Every row comes from one small tree of marks. Brackets hold a mark, then the marks that hang from it, in the order of their numbers. Every link used is in the known rows. Which tree was each row made from?
In the rows, zero is written as 128.
Known rows:
{k708 {k315 k35} k333}: [157 140  87 110 105 158 147 115 120 106  87 117 137 160 155 130  70]
{k380 k36}: [165 153  85 117 141 136 149 118 161 105 105 104 136 138 117 125 129]
{k380 k36 {k333 k708}}: [183 161  85 100 126 144 139  98 168  85 128 108 129 149  96 151 120]
{k315 k35 {k380 k36 {k333 k325}}}: [205 181 103 136 119 179 124 103 168 131 118  85 134 183  88  99 138]
{k708 {k36 k380} k315 {k333 k325}}: [155 118  83 127 124 161 158 105 115  86  63 121 152 153 142 125  86]
{k380 k36 k333}: [171 164 103 110 140 142 138  98 166 100 117 100 128 137 106 135 135]
{k708 {k36 {k380 {k333 k325}}} {k315 k35}}: [178 142  84 121 109 168 132 108 133 103  82 106 136 154 122 110 106]
{k315 k35 {k380 k36 {k333 k708}}}: [213 168  93 116 107 175 122 109 169 123 136  88 124 181  89 119 115]
{k315 k35 {k380 k333}}: [194 167 111 122 110 176 127 122 152 129 123  88 124 163 104 113 105]
{k36 k380}: [161 138  96 125 144 147 148 137 152  91 104 112 133 132 119 116 111]
{k708 {k315 k35 k380} k333}: [181 135  96 120 101 171 143 118 118 125  95 107 133 177 146 122  74]
{k708 k36 {k315 k35} k333}: [153 127  80 107  99 162 147 111 113 111  70 108 142 152 158 128  61]
{k325 {k333 k708}}: [171 149  81 107 122 159 143 122 143  80 118 101 134 143  88 160  86]
{k333 k325 {k708 {k36 k380} {k315 k35}}}: [186 138  49 119  99 164 145 121 131  88  85 118 148 172 116 121  86]
{k333 k325 k380 {k708 k36 {k315 k35}}}: [185 148  28 128  68 158 158 120 130  89  81 101 158 175 100 147  83]
{k333 {k708 k36}}: [166 135  61 100 111 144 157 128 137  86  99 109 143 136 115 149  75]
{k35 k315}: [150 153  98 116 116 123 166 119 136 107  88 107 142 131 123 138 102]
{k36 {k380 {k333 k325 {k708 {k315 k35}}}}}: [191 155  81 117 111 167 133 111 146  80 112 122 134 171 103 126 104]
{k36 {k380 {k333 k708}}}: [179 145  97 110 132 155 140 119 158  74 125 117 127 143  99 140 103]

Which tree is each row?
[161 130  81 129 111 177 144 108 121 100  65 114 151 167 143 106  80]  {k708 {k36 k380} {k315 k35} {k333 k325}}
[175 160  75 106 112 156 149 102 142  75 102 110 146 149  94 152  93]  {k380 {k333 k325 {k708 k36}}}
[170 156  66 141  95 163 153  99 140 103  80 102 154 185 121 127 107]  {k708 {k315 k35} {k333 k325 {k380 k36}}}
[181 127  51 116 109 151 157 118 125  76  84 125 150 160 115 138  90]  {k333 k325 {k708 {k36 k380} k315}}
[210 166  89 124 121 164 141  98 162 102 128 100 136 179  77 135 130]  {k315 {k380 k36 {k333 k325 k708}}}
[186 161 119 122 116 140 149  95 154 127 109  89 130 153  99 131 133]  {k35 {k315 {k380 k36 k333}}}
[205 153  94 118 106 162 126 104 145 134 115  95 120 172 118 117 123]  {k708 {k315 k35 {k380 k36 k333}}}
[196 161  92 131 120 167 131 126 165 141 117  84 130 171 108  95 123]  {k315 k35 {k380 k36}}
[174 150  69 123 104 160 150 125 150  77 115  87 140 147  71 171  91]  {k325 {k333 k380 k708}}
[184 147  89 133 101 177 147 111 116 118  87 112 145 190 134 116  83]  {k708 {k315 k35 k380} {k333 k325}}
[188 171 113 132 117 145 152  89 153 122 103  91 139 164  90 126 141]  {k35 {k315 {k380 k36 {k333 k325}}}}
[184 158  48 112  94 153 150 120 129  88  98 126 147 178 117 136  85]  {k333 k325 {k708 {k315 k35}}}
[202 151  92 124 118 152 142  95 138 115 108 105 131 170 107 131 136]  {k708 {k315 {k380 k36 {k333 k325}}}}
[168 156  84 136 123 157 143 114 163  99 107  73 138 140  76 148 130]  {k325 {k333 {k380 k36}}}
[184 155  78  93  96 152 136 109 136  89 118 117 125 158 117 152  84]  {k380 {k333 {k708 {k315 k35}}}}
